Every row comes from one small tree of marks. The marks that hang from a mark follow it in brackets, in the order of their numbers. Every link used is in the known rows. Which tree was each row made from?
Known rows:
k_454{k_987}: [ 0.13  0.15  0.13 -0.39 -0.12 -0.02  0.13  0.01 -0.06 -0.02 -0.13  0.16
 -0.09  0.00 -0.04  0.08  0.17  0.09 -0.08  0.00]
k_116{k_808{k_549{k_827{k_678}}}}: [ 0.13  0.00  0.17  0.09 -0.05  0.04 -0.14 -0.25  0.28 -0.03 -0.04 -0.11
 -0.06  0.18 -0.07  0.00  0.38 -0.05  0.37  0.12]
k_549{k_808{k_116 k_299{k_827}}}: [ 0.33  0.25  0.15  0.05 -0.03  0.36  0.17 -0.36  0.29  0.20  0.11  0.04
 -0.37 -0.05  0.21 -0.12  0.09 -0.19 -0.27  0.57]
k_827{k_549{k_808{k_299}}}: [ 0.51  0.24 -0.08  0.12  0.00  0.14  0.10  0.01 -0.12 -0.09  0.03  0.04
 -0.29 -0.02  0.26 -0.21  0.31 -0.06 -0.06  0.13]
k_678{k_827{k_549{k_808}}}: [ 0.35 -0.12 -0.06  0.04  0.09  0.36  0.00  0.10 -0.15  0.26 -0.06  0.10
 -0.21 -0.01  0.20 -0.08  0.20  0.07 -0.04  0.11]
k_827{k_678{k_987{k_818}}}: [ 0.31 -0.29 -0.01  0.11 -0.08 -0.19 -0.11  0.17 -0.07  0.22  0.16  0.07
  0.03  0.23  0.19 -0.03  0.08 -0.08  0.26  0.17]
k_116{k_808{k_299 k_549{k_827{k_678}}}}: [ 0.28  0.17  0.06  0.04 -0.07 -0.01 -0.13 -0.37  0.32 -0.10  0.00 -0.14
 -0.14  0.16  0.06  0.03  0.48 -0.07  0.38  0.30]
k_549{k_808{k_116} k_827}: [ 0.20  0.05  0.18  0.05  0.04  0.35  0.16 -0.29  0.15  0.49 -0.02  0.07
 -0.17  0.01  0.27  0.04 -0.33 -0.12 -0.42  0.25]
k_549{k_808 k_827{k_678{k_987}}}: [ 0.41 -0.10  0.06 -0.03 -0.18  0.13  0.09 -0.13  0.06  0.47 -0.07  0.25
 -0.05  0.22  0.31  0.16 -0.13  0.06 -0.20  0.38]
k_299{k_808{k_116 k_549{k_827{k_678{k_987}}}}}: [ 0.01 -0.23  0.01  0.13  0.24  0.30 -0.36  0.15  0.04  0.19  0.25  0.06
  0.09  0.22  0.29  0.15  0.13 -0.16 -0.05  0.03]
k_299{k_808{k_116 k_549} k_827}: [ 0.00 -0.05  0.07  0.09  0.19  0.55 -0.32 -0.02  0.16  0.07  0.34  0.11
 -0.04  0.04  0.00  0.05  0.20 -0.14  0.01  0.27]
k_549{k_808{k_299} k_827{k_678}}: [ 0.65  0.12  0.00 -0.05 -0.13  0.07  0.15 -0.42  0.09  0.32 -0.05  0.18
 -0.20  0.20  0.37  0.30 -0.14 -0.01 -0.21  0.57]
k_818{k_987}: [-0.09  0.07 -0.06 -0.16  0.08 -0.17 -0.11 -0.13 -0.02 -0.17 -0.12  0.16
  0.08 -0.09 -0.03 -0.01  0.04  0.15  0.05 -0.14]
k_549{k_808{k_299} k_827}: [ 0.39  0.23  0.02 -0.16 -0.16  0.19  0.21 -0.40  0.10  0.23 -0.07  0.15
 -0.16  0.04  0.32  0.09 -0.12  0.09 -0.37  0.45]
k_678{k_827{k_549}}: [ 0.24 -0.14 -0.16  0.07  0.16  0.27 -0.10  0.20 -0.18  0.24 -0.03  0.05
 -0.11 -0.04  0.17  0.00  0.17  0.05  0.10  0.00]
k_827{k_678}: [ 0.37 -0.16 -0.03  0.15  0.05 -0.17 -0.07 -0.02 -0.02  0.12  0.02  0.04
 -0.05  0.22  0.07  0.30 -0.02 -0.15  0.23  0.17]
k_116{k_808{k_299{k_827}}}: [ 0.13  0.35  0.08 -0.11 -0.06 -0.01  0.00 -0.43  0.33 -0.11  0.01 -0.10
 -0.24 -0.03 -0.05 -0.13  0.43  0.05  0.25  0.43]
k_678{k_827 k_987{k_818}}: [-0.02 -0.39 -0.02 -0.13 -0.11  0.20 -0.12  0.30 -0.11  0.42  0.14  0.10
  0.09  0.02  0.26 -0.40  0.17  0.19  0.05  0.11]
k_678{k_827{k_549{k_808}} k_987}: [ 0.16 -0.21 -0.13 -0.01 -0.06  0.39 -0.11  0.46 -0.10  0.39 -0.02  0.19
 -0.06  0.00  0.35 -0.31  0.45  0.18 -0.02  0.12]
k_299{k_827{k_678}}: [ 0.33 -0.02 -0.03  0.08 -0.06  0.12 -0.06 -0.12  0.11  0.20  0.11  0.15
 -0.08  0.04 -0.10  0.25 -0.02 -0.07  0.27  0.42]
k_827{k_549{k_808}}: [ 0.41  0.12 -0.01  0.15  0.02  0.18  0.08  0.09 -0.16 -0.04  0.00  0.06
 -0.24 -0.01  0.16 -0.24  0.24 -0.05 -0.07  0.00]
k_827{k_549{k_808{k_116 k_299}} k_678}: [ 0.85  0.06 -0.08  0.40  0.18  0.04  0.01 -0.01 -0.08  0.15  0.11  0.00
 -0.42  0.16  0.39  0.08  0.23 -0.37  0.13  0.30]
k_808{k_116 k_299{k_827} k_549}: [ 0.23  0.18 -0.01  0.30  0.04  0.47 -0.21 -0.17  0.42  0.05  0.32 -0.13
 -0.17 -0.08  0.14  0.00  0.33 -0.45  0.24  0.38]

Write each row's tree:
[ 0.83 -0.07 -0.09  0.23 -0.08 -0.06 -0.01  0.17 -0.20  0.12  0.19  0.11
 -0.27  0.21  0.46 -0.24  0.39 -0.16  0.19  0.30] => k_827{k_549{k_808{k_299}} k_678{k_987{k_818}}}
[ 0.22  0.38  0.02 -0.04 -0.02  0.00 -0.01 -0.36  0.25 -0.13  0.02 -0.11
 -0.28 -0.05 -0.01 -0.17  0.49  0.02  0.29  0.37] => k_116{k_808{k_299{k_827{k_549}}}}
[ 0.18  0.12 -0.01  0.32  0.10  0.30 -0.20 -0.09  0.33 -0.03  0.26 -0.22
 -0.15  0.00  0.25 -0.02  0.33 -0.48  0.17  0.17] => k_808{k_116 k_299 k_549}
[ 0.25 -0.26  0.01  0.16 -0.16  0.15 -0.22  0.09  0.05  0.12  0.14  0.05
  0.17  0.20  0.12  0.05  0.11 -0.13  0.28  0.01] => k_808{k_549{k_827{k_678{k_987{k_818}}}}}
[ 0.26 -0.18 -0.01  0.18 -0.09  0.16 -0.20  0.01  0.09  0.08  0.05  0.04
  0.13  0.19  0.06  0.25  0.07 -0.15  0.26  0.02] => k_808{k_549{k_827{k_678}}}
[ 0.71 -0.01 -0.13  0.35  0.06  0.07 -0.07  0.23 -0.05  0.24  0.14  0.07
 -0.32  0.16  0.50 -0.08  0.40 -0.29  0.15  0.29] => k_827{k_549{k_808{k_116 k_299}} k_678{k_987}}
[ 0.40  0.05 -0.08  0.36  0.13  0.26 -0.23 -0.17  0.31  0.22  0.24 -0.16
 -0.10  0.09  0.37  0.28  0.11 -0.49  0.21  0.26] => k_808{k_116 k_299 k_549{k_827{k_678}}}
[ 0.20  0.10 -0.13 -0.05  0.17  0.32 -0.20  0.08 -0.17 -0.04  0.24  0.22
 -0.08 -0.02  0.05  0.02  0.20  0.12  0.00  0.21] => k_299{k_808 k_827{k_549}}
[ 0.51  0.04 -0.14  0.21  0.02  0.16 -0.10  0.05 -0.04  0.13  0.14  0.13
 -0.15  0.00 -0.02  0.16  0.11 -0.12  0.36  0.29] => k_299{k_827{k_549 k_678}}
[ 0.26 -0.18 -0.08  0.01 -0.07 -0.06 -0.08  0.01 -0.07  0.42  0.07  0.10
  0.12  0.15  0.27  0.20 -0.26  0.01  0.09  0.12] => k_549{k_827{k_678{k_987{k_818}}}}
[ 0.46  0.19  0.14  0.10 -0.01  0.29  0.15 -0.37  0.28  0.24  0.12  0.05
 -0.40  0.02  0.23 -0.02  0.08 -0.24 -0.19  0.63] => k_549{k_808{k_116 k_299{k_827{k_678}}}}
[ 0.72 -0.18 -0.03  0.27 -0.07 -0.02 -0.02  0.25 -0.23  0.18  0.15  0.13
 -0.21  0.22  0.36 -0.26  0.31 -0.14  0.18  0.18] => k_827{k_549{k_808} k_678{k_987{k_818}}}
[ 0.05 -0.24 -0.23  0.01  0.00  0.30 -0.20  0.55 -0.14  0.37  0.01  0.14
  0.03 -0.04  0.32 -0.23  0.41  0.16  0.13 -0.01] => k_678{k_827{k_549} k_987}
[ 0.08 -0.20  0.03  0.15  0.29  0.29 -0.33  0.03  0.02  0.14  0.24  0.03
  0.04  0.22  0.24  0.22  0.05 -0.20 -0.06  0.03] => k_299{k_808{k_116 k_549{k_827{k_678}}}}
[ 0.19 -0.21 -0.03  0.17 -0.14  0.18 -0.24  0.13  0.10  0.13  0.07  0.07
  0.18  0.20  0.11  0.18  0.16 -0.11  0.28  0.02] => k_808{k_549{k_827{k_678{k_987}}}}
[ 0.21  0.14  0.05  0.02 -0.13  0.00 -0.16 -0.25  0.35 -0.06  0.02 -0.10
 -0.08  0.16  0.13 -0.05  0.56 -0.03  0.39  0.30] => k_116{k_808{k_299 k_549{k_827{k_678{k_987}}}}}
[ 0.22  0.18  0.09  0.04 -0.17  0.08 -0.18 -0.25  0.42 -0.13  0.08 -0.08
 -0.16  0.12 -0.02 -0.14  0.71 -0.05  0.49  0.44] => k_116{k_808{k_299{k_827{k_678{k_987}}} k_549}}
[ 0.41 -0.03 -0.09  0.23  0.38  0.32 -0.28  0.06 -0.08  0.22  0.34  0.13
 -0.22  0.08  0.18  0.22  0.10 -0.21  0.11  0.31] => k_299{k_808{k_116} k_827{k_549 k_678}}
[ 0.33  0.02 -0.10  0.34  0.07  0.27 -0.27 -0.04  0.32  0.26  0.25 -0.13
 -0.06  0.10  0.43  0.20  0.20 -0.46  0.22  0.26] => k_808{k_116 k_299 k_549{k_827{k_678{k_987}}}}
[ 0.05 -0.04  0.02 -0.08  0.01  0.43 -0.29 -0.02  0.06 -0.10  0.26  0.22
  0.05  0.09 -0.09  0.06  0.30  0.08  0.06  0.27] => k_299{k_808{k_549} k_827}
[ 0.31  0.34 -0.14  0.24  0.20  0.28 -0.06 -0.15  0.20  0.18  0.27 -0.13
 -0.32 -0.21  0.27  0.00  0.12 -0.36  0.08  0.36] => k_808{k_116 k_299{k_827{k_549}}}
[ 0.35  0.32  0.01  0.02  0.00 -0.05 -0.04 -0.36  0.25 -0.09  0.03 -0.11
 -0.30  0.03  0.02 -0.06  0.48 -0.02  0.37  0.43] => k_116{k_808{k_299{k_827{k_549 k_678}}}}
[ 0.49  0.01 -0.05  0.24 -0.04  0.31 -0.07  0.12  0.07  0.31  0.16  0.18
 -0.22  0.02  0.13 -0.03  0.22 -0.15  0.21  0.41] => k_299{k_827{k_549{k_808{k_116}} k_678{k_987}}}
[ 0.15  0.23  0.08 -0.01 -0.09  0.05 -0.11 -0.37  0.34 -0.15 -0.01 -0.15
 -0.12  0.08  0.04 -0.07  0.49 -0.02  0.30  0.24] => k_116{k_808{k_299 k_549{k_827}}}
[ 0.26 -0.17  0.05  0.20  0.22  0.43 -0.37 -0.03  0.15  0.16  0.36  0.14
 -0.08  0.19  0.05  0.26  0.19 -0.25  0.17  0.39] => k_299{k_808{k_116 k_549} k_827{k_678}}
[ 0.18  0.30 -0.07  0.15  0.15  0.26 -0.04 -0.26  0.30  0.21  0.25 -0.12
 -0.26 -0.18  0.21  0.05  0.03 -0.32  0.02  0.45] => k_808{k_116 k_299{k_827}}
[ 0.65 -0.12 -0.09  0.27 -0.04  0.02 -0.06  0.32 -0.15  0.17  0.05  0.16
 -0.20  0.21  0.35 -0.09  0.39 -0.12  0.17  0.17] => k_827{k_549{k_808} k_678{k_987}}
